Every row comes from one small tree of marks. The marks that hang from a mark follow it in brackets, in alphabetical order. Every link used is in the known rows. Which tree was each row made from?
In the rows, zero is written as 128.
Known rows:
doloz{misu rumaz{ranu{zanizif{semo{poret}}}}}: [116 123 120 102 122 141 164 126 160 142  82  81 126 131 157 129 155 134
  78 134 107 132 129  89  93 154 127 151  88 145 168 166 141 141 104 123
  99  63 123 138 172  73 125 133 141 126 232 116 157 131 114  80 115 121
 180 146 147 104  77 125 158 144 178 149]
keduro{zanizif}: [107 125 132 136 106 111 133 144 124 160 136 112 127 112 110 131 121 146
 121 126 142 134 141 129 127 138 127 122 123 150 142 135 126 135 108 129
 118 132 125 109 136 122 143 118 131 146 158 131 133 123 136 114 141 151
 116 143 104 144 113 126 128 130 140 175]
pibo{badid{semo{poret zanizif{ranu}}}}: [181  78 172 104 145  91 134 127 125 172 126  83 135 114 132 103 157 188
  83 127 123 164  92 162  78 143 124 136  77 177 153 132 102 135  68 120
  74  61 143 151 140 131 147 146 150 112 210  83 188 115 134  99 120 152
 168 154 151 119  58 111 165 155 161 132]
keduro{dogu zanizif{ranu semo{badid{pibo} poret{lenov}}}}: [117 107 150 151 110 129 150 157 100 200 102 109 169 116 134  80 207 196
  66  88 138 159 123 111  73 137 165  74 123 169 139 132  61 118  88 142
  55 100 121 192 154  68 132 120 174 152 179 122 177 166 139  77 172 124
 141 110  99 183  60  98 135  92 158 157]
doloz{misu rumaz{ranu{zanizif{semo{badid{pibo}}}}}}: [111 134 133 139 117 109 216 135 148 138 100 103 109 140 185 128 155 159
  96 117  99 133 122  82  95 156 103 108 128 152 182 170 113 130 119 118
 120  66 127 172 164  39 121 137 141 131 252  99 192 156 140  79 172  96
 193 157 132 123 149 135 166 105 166 113]
rumaz{ranu{zanizif{semo{badid{pibo} poret{lenov}}}}}: [137 130 143 149 126 117 132 153 103 166  97 124 161 145 149 125 188 188
  72 102 153 158 100 124  65 122 132  69 121 162 134 137  88 122  76 146
  96  97 118 193 124  64  95 110 155 135 218 100 190 145 167  83 115 118
 158 137  91 124 110 106 130 101 154 113]
doloz{misu rumaz{ranu{zanizif{semo{badid}}}}}: [139 136 121 101 120 111 196 116 162 130  84 102 104 126 168 146 145 130
  99 115  91 130 124  76  91 175 117 138 115 151 180 188 125 126 132 130
 112  68 129 156 164  68 125 130 132 109 245 101 186 156 109  88 149 112
 199 159 150 111 134 147 162 136 162 130]
semo{badid{pibo} poret{lenov} zanizif}: [109 111 171 158 127 146 150 190  88 171 130 138 123 124 108 111 190 151
  91  99 132 159  95 118  82 128 124  87 105 175 160 125 114 123  58 125
  83 133 119 152  90  80 102 106 186 121 206 108 155 189 165  74 131 121
 117 101  62 145  92 113 175 114 167 138]
dogu{keduro{zanizif{ranu semo{badid}}}}: [153  93 149  86 125  72 138 134 129 147 105 125 140 118 150 113 120 190
 113  97 124 147 129 119  70 101 128  96 112 187 162 132 106 122 127 139
 102  86 127 163 165 117 124 114 125 131 176  98 162 150 108 119 186 138
 139 191 180 126 103 138 149 126 153 170]
pibo{badid{semo{poret{lenov}}}}: [157 122 145 117 120 115  98 135  84 135 115 117 157 117 134 120 184 153
 106 155 174 162  96 128 104 130 100 111 100 130 127 148 112 139 104 123
  74  83 117 131 136  98 141 107 159 114 147 115 171 134 131  83 101 120
 156  82 118 125  76 118 140 155 161 127]
doloz{rumaz}: [103 132 138 128 137 127 164 137 139 111 101 125 104 119 127 130 129  98
 126 140 104 119 146 104 130 149 116 149 111 106 143 162 144 115 127 112
 125 126 133 125 151 130 150 140 135 131 143 118 112 133 109  98 137 118
 147 106 138 124 136 132 154 137 134 139]
dogu{keduro{zanizif{ranu semo{badid poret{lenov}}}}}: [159 106 146  87 135  97 122 151  85 163  88 123 174 125 138 114 163 185
  94  97 147 148 112 105  48 111 150  91  74 192 163 128  92 106  98 140
  66  95 112 164 138 102 108  96 165 126 175 122 159 152  99  90 160 119
 131 141 137 125  56 115 142 133 174 194]
poret{lenov semo{badid}}: [155 160 130 105 118 109 124 129  81 141  81 144 141 122 130 115 161 137
 127 115 167 132  96 104  85 131 113 100 135 128 125 135 104 117 126 136
 101 116  90 141 107  83 102  88 137 113 132 131 168 158 120  89 133 109
 144  98 131 128 140 130 145 144 146 151]
keduro{zanizif{semo{badid poret{lenov}}}}: [145 122 132 127 120 119 122 144  90 170  91 135 144  98 114 121 166 170
  88  91 157 149 104 106  88 130 128  85 102 174 156 128 103 130  91 153
  47 109  99 143 139  77 120  80 160 121 171 126 165 170 130 100 131 145
 128 109 105 137  62 118 137 150 160 183]
dogu{keduro{zanizif{ranu semo{badid{pibo} poret{lenov}}}}}: [126 109 161 122 127  95 132 179  82 162 116 124 177 147 148 105 178 204
  96 103 154 154 114 122  49  93 135  68  94 197 161 125  85 104  88 121
  86  90 124 172 146  73 103 106 177 153 184 115 175 168 128  74 188 101
 123 138 127 140  71 117 154 111 181 170]
semo{badid}: [149 133 138 124 119 109 140 130 104 136 118 140 101 119 126 134 139 142
 121 106 112 153 119 114 106 139 133 118 146 148 147 129 123 129 126 132
 111 133 127 149 111 117 116 128 134 105 155 107 148 156 115 131 146 139
 134 130 124 127 140 132 147 122 126 118]
dogu{keduro{zanizif}}: [ 94 110 134 110 116 108 133 153 125 152 134 109 132 119 113 126 103 154
 140 142 151 157 154 133 116  98 121 128 108 157 153 122 134 131 130 125
 121 129 127 105 149 129 119 103 132 148 152 133 124 130 107 118 146 129
  91 157 132 133 103 145 138 132 148 182]
zanizif{semo{poret}}: [153 121 124 107 147 123 117 105 111 136 116 120 137 124 138 114 145 143
  97 118 126 126 124 133 111 111 144 115 108 140 134 106 115 148 110 132
  85  90 114 132 148 109 136 110 137 121 135 120 152 133 129 127  98 145
 118 118 144 123  71 111 126 139 134 123]
pibo{badid{semo{poret}}}: [163 114 142 101 128  96 104 120 101 136 131 111 124 115 139 119 159 172
 108 152 145 170 121 149 117 131 104 130 105 148 143 136 119 160 113 125
  78  70 133 127 145 116 145 129 142 113 156 101 182 127 117 104 101 146
 147 119 136 123  84 122 135 149 139 110]
pibo{badid{semo{poret{lenov} zanizif{ranu}}}}: [173  86 175 111 143 108 126 144 109 172 113 105 164 120 137 117 193 183
  82 116 150 157  75 146  60 146 123 112  68 173 130 163  93 112  69 116
  85  74 127 163 128 113 144 122 153 115 188 102 179 133 146  64 121 131
 170 125 134 106  64 108 156 155 177 145]
badid{pibo semo{poret{lenov} zanizif}}: [107 113 150 166 127 145 135 170 112 163 140 112 159 140 121 100 181 165
  86 154 183 143  96 166 104 107 119  82  86 143 126 124 101 149  50 114
 104 105 125 135 107  96 143  98 184 138 184 131 161 155 197  47 118 111
 122 104  92 136  78  96 155 125 156 132]
ranu{zanizif{semo{badid{pibo} poret{lenov}}}}: [134 126 160 163 108 131 144 165  82 166 117 142 147 144 148 106 181 185
  76 104 166 151  95 112  79 123 112  55 123 145 158 123 102 141  91 146
  91 106 117 160 126  48  94  83 177 149 197 130 154 159 169  94 126 111
 139 105  66 132 103 121 135 108 167 118]

Write each row's tree:
[117  97 171 150 150 140 135 164 116 155 125  94 179 149 138  98 185 172
  81 142 157 134  85 170  71 120 133  78  74 156 119 131  77 119  44 103
 102  86 139 162 103 107 133 134 187 140 188 118 161 145 192  47 127 101
 138 124 112 123  76  72 149 120 161 136] -> badid{pibo semo{poret{lenov} zanizif{ranu}}}
[118 101 152  95 125  93 123 154 132 153 128 101 159 130 123 109 109 165
 130 125 126 141 145 132  97 119 139 121  95 174 143 138 118 109 126 125
 135 125 143 127 153 142 128 135 129 155 160 121 121 129 109 113 184 135
 122 185 149 131  97 127 133 134 155 174] -> dogu{keduro{zanizif{ranu}}}
[165 111 155 123 142  94 142 130  91 138 115 120 148 138 164 103 180 188
  82  86  98 135  98 136  82 119 144  88 136 171 151 107  83 135  99 125
  91  70 135 187 127  94 115 143 152 121 175  84 186 153 139 105 149 124
 156 141 141 126  86 105 146  98 146  99] -> zanizif{ranu semo{badid{pibo} poret}}
[147 117 176 142 129 105 158 154 103 158 109 130 156 145 147 105 177 175
 100  82 156 127  70 142  64 124 125  86 121 149 142 130  82  99  75 119
 116 107 109 177  92  73 106 112 159 125 178 107 193 159 162  68 170  99
 154 132 120 126 128 112 162 122 172 142] -> poret{lenov semo{badid{pibo} zanizif{ranu}}}
[160  96 164 122 142 132 152 163  99 164  90 118 141 114 112 129 180 150
  78  76 108 142  90 116  49 154 150 121  79 177 141 135  95  97  73 123
  84 127 129 168  85 108 107 129 167 103 207 111 148 172 129  92 145 125
 148 125 104 134  64 108 169 137 171 160] -> semo{badid poret{lenov} zanizif{ranu}}
[201 114 142 101 146 101 125 111 102 148  91 117 142 128 151 116 164 175
  91  85  97 137  98 113  69 124 160 108 114 170 145 120  96 132 111 131
  69  76 119 184 134 119 119 141 141  95 166  93 168 145 110 130 137 145
 158 150 158 120  73 101 142 116 132 119] -> zanizif{ranu semo{badid poret}}
[133 134 146 147 131 120 127 152  71 145 113 153 155 137 146 106 186 160
  91 106 145 147 100 111  81 101 125  71 128 153 140 116  87 129 100 126
  79  91 114 165 115  66 117 107 173 121 142 121 180 170 148  88 141 106
 138  87 104 135  94 114 141 109 153 117] -> zanizif{semo{badid{pibo} poret{lenov}}}
[160 127 149 121 109 130 121 150 100 160  90 127 143 126 136 119 171 168
  82 109 161 149  94 102  72 132 131  79 111 137 164 131 112 135  99 158
  76 106 114 144 130  81  96  69 158 124 192 118 146 152 146 105 108 132
 150 111  86 110  87 121 128 146 156 149] -> ranu{zanizif{semo{badid poret{lenov}}}}
[139  85 160 122 143 145 128 151 126 161 126  97 135 118 114 118 152 151
  91  96 107 139 100 141  79 147 161 137  80 170 140 119 113 122  68 120
 101 121 139 146 116 147 126 138 159 118 198 105 138 136 136 110 122 142
 135 156 122 117  60 102 160 132 160 148] -> semo{poret zanizif{ranu}}
[168 109 135 109 107 102 139 127 111 169  95 123 114 120 124 117 143 191
  83 100 132 145 102 114  89 132 131  95 107 150 173 116 115 164 109 145
  64  85 122 133 148  94 104  85 156 114 209 107 152 143 136 130 100 158
 146 150 112 111  89 126 136 138 140 125] -> ranu{zanizif{semo{badid poret}}}
[147 103 146  80 138  92 108 135 120 155 109  96 172 129 143 104 134 183
  98 122 137 143 138 132  74  99 148 116  71 180 149 115 108 126 102 129
  91  80 127 141 173 126 127 125 148 137 165 117 151 124 112 110 143 145
 111 170 162 127  44 113 143 138 156 185] -> dogu{keduro{zanizif{ranu semo{poret}}}}
[132 101 173 148 134 108 179 159 115 164 132 130 123 132 140 112 153 171
  99  81  97 137  98 135  81 147 137 101 126 177 155 131 114 110  81 114
 128 116 145 177 107 112 110 146 150 115 209  96 158 157 154 102 169 122
 146 165 114 132 124 115 177  91 160 115] -> semo{badid{pibo} zanizif{ranu}}
[129  92 176 141 148 125 153 140 127 165 136  84 159 136 138  98 166 184
  76 135 138 141 101 181  86 126 134 101  95 166 135 117  96 147  53  94
 104  67 145 159 121 126 149 146 176 137 195  90 163 134 179  70 127 133
 136 149 126 129  72  87 162 110 156 115] -> badid{pibo semo{poret zanizif{ranu}}}
[127 102 177 156 135 137 163 178  86 175 115 118 151 128 123 113 198 168
  84  87 125 155  83 127  53 132 148  79  97 179 139 131  95 106  56 115
  98 124 133 186  76  87 104 128 186 125 206 108 156 174 155  66 152 111
 141 125  84 141  79 100 180 107 176 133] -> semo{badid{pibo} poret{lenov} zanizif{ranu}}
[182 117 161 110 131 103 138 144 104 156  88 118 153 125 127 109 164 159
  99  75 142 129  70 121  55 137 127 107 105 156 127 133  94 100  95 138
 107  98 105 165  97  94 104 107 151 113 172 108 170 158 134  83 141 115
 161 141 140 113 116 122 165 141 161 165] -> poret{lenov semo{badid zanizif{ranu}}}
[152 101 153 109 135  86 139 123 135 149 138 115 112 106 136 117 141 169
 104 137 157 165 106 153 111 140  91 131  98 151 155 145 120 158 100 119
  92  62 130 121 151 113 150 117 131 110 182  94 173 130 144 103 121 156
 151 150 145 110 118 137 154 152 151 129] -> pibo{badid{semo{zanizif}}}
[137 130 147 115 130 133 126 142 121 149 116 119 148 123 113 108 152 136
 107 106 191 122  96 142 104 116 108 120  93 120 129 125 109 116  78 142
 115 106  97 113 113  84 121  78 141 132 142 141 153 149 156  84 111 116
 126 118 125 108 120 126 151 161 158 169] -> poret{lenov semo{zanizif}}
[163  98 162 118 131 108 170 140 128 149 116 117 112 118 123 129 140 160
 102  69  96 144  93 124  71 157 144 124 118 174 158 132 118 106  98 117
 109 119 137 172 107 139 118 141 137 107 210  89 149 155 126 125 160 145
 148 175 135 115 111 127 165 120 146 141] -> semo{badid zanizif{ranu}}
[178  87 174 114 140  85 146 128 144 161 136 106 139 120 147 113 152 185
 110 121 125 148  93 166  84 144 115 134 101 164 141 152 100 123 102 120
 104  59 138 150 147 127 153 146 131 111 190  86 179 119 147 103 143 143
 165 169 161 107  99 124 161 146 150 131] -> pibo{badid{semo{zanizif{ranu}}}}
[163 109 154 113 141 126 126 137 135 150 102 109 171 135 133 107 161 151
  93 105 163 110  81 147  75 125 137 123  84 133 116 134  94  85  82 132
 119  94  97 148 109 101 120 106 134 126 150 133 154 132 147  84 129 108
 156 144 144 110 114 118 153 156 164 167] -> poret{lenov semo{zanizif{ranu}}}
[115 135 143 155 126 124 148 142  84 147 135 128 108 132 124 131 168 159
 102 120 112 164 123 115 109 121 130 104 138 163 154 106 116 145  95 113
  94 120 134 152 107  96 113 124 166 123 176  93 164 163 134  91 134 130
 125 115  92 145 102 120 149 100 145 106] -> semo{badid{pibo} poret}
[134 124 152 147 107 112 152 143 105 161 124 126 119 139 147 102 162 204
  78 104 143 152 109 119  94 118 123  76 138 151 171 108 106 160  94 133
  95  82 115 152 152  68 104  91 157 134 210 101 171 151 156 112 120 142
 127 139  89 122  94 126 138 113 146 100] -> ranu{zanizif{semo{badid{pibo} poret}}}
[102 131 142 161 120 136 111 150 100 139 117 117 174 145 133 102 185 155
 106 172 183 138 104 150 111 107 111  69 111 124 120 134  99 143  92 109
 107  99 119 144 112  94 139 121 175 139 141 130 159 144 174  58 110 100
 138  80  95 146 102  89 123 107 150 119] -> badid{pibo semo{poret{lenov}}}
[131 136 162 136 124 113 156 159  95 152 125 139 134 140 129 106 174 163
 106  99 173 140  81 129  88 115 102  89 123 142 147 121  98 123  76 142
 112 108  99 146  87  65  99  84 158 126 176 119 184 174 169  70 145 110
 132 121 107 132 130 137 171 122 163 142] -> poret{lenov semo{badid{pibo} zanizif}}
[145 134 138 138 134  98 153 123  99 120 139 156 120 134 159 113 151 168
 111 103 132 139 112 134 111 114 124  79 161 148 155 113 100 142 126 134
 106  91 125 169 145  88 128 121 129 117 154 106 186 150 153 119 166 116
 144 134 136 134 144 128 144  97 130  97] -> zanizif{semo{badid{pibo}}}
[142  93 142 119 110 133 124 146 102 192  81 107 158 100 120 104 189 188
  64  92 133 161 115  87  69 150 165 102 104 171 132 144  75 116  97 141
  46 107 114 194 161 103 126 111 159 134 170 127 170 165 107  93 152 146
 152 106 115 167  50 105 124 124 156 172] -> keduro{dogu zanizif{ranu semo{badid poret{lenov}}}}
[141 123 131 131 126 138 119 153  82 143  93 147 137 121 112 133 179 135
 111 116 130 159  99  94  85 138 136 116 119 151 136 131 116 119 104 123
  82 139 112 147  93 104 103 110 164 115 163 121 146 166 116  92 118 123
 138  88  90 135  89 119 147 131 149 142] -> semo{badid poret{lenov}}
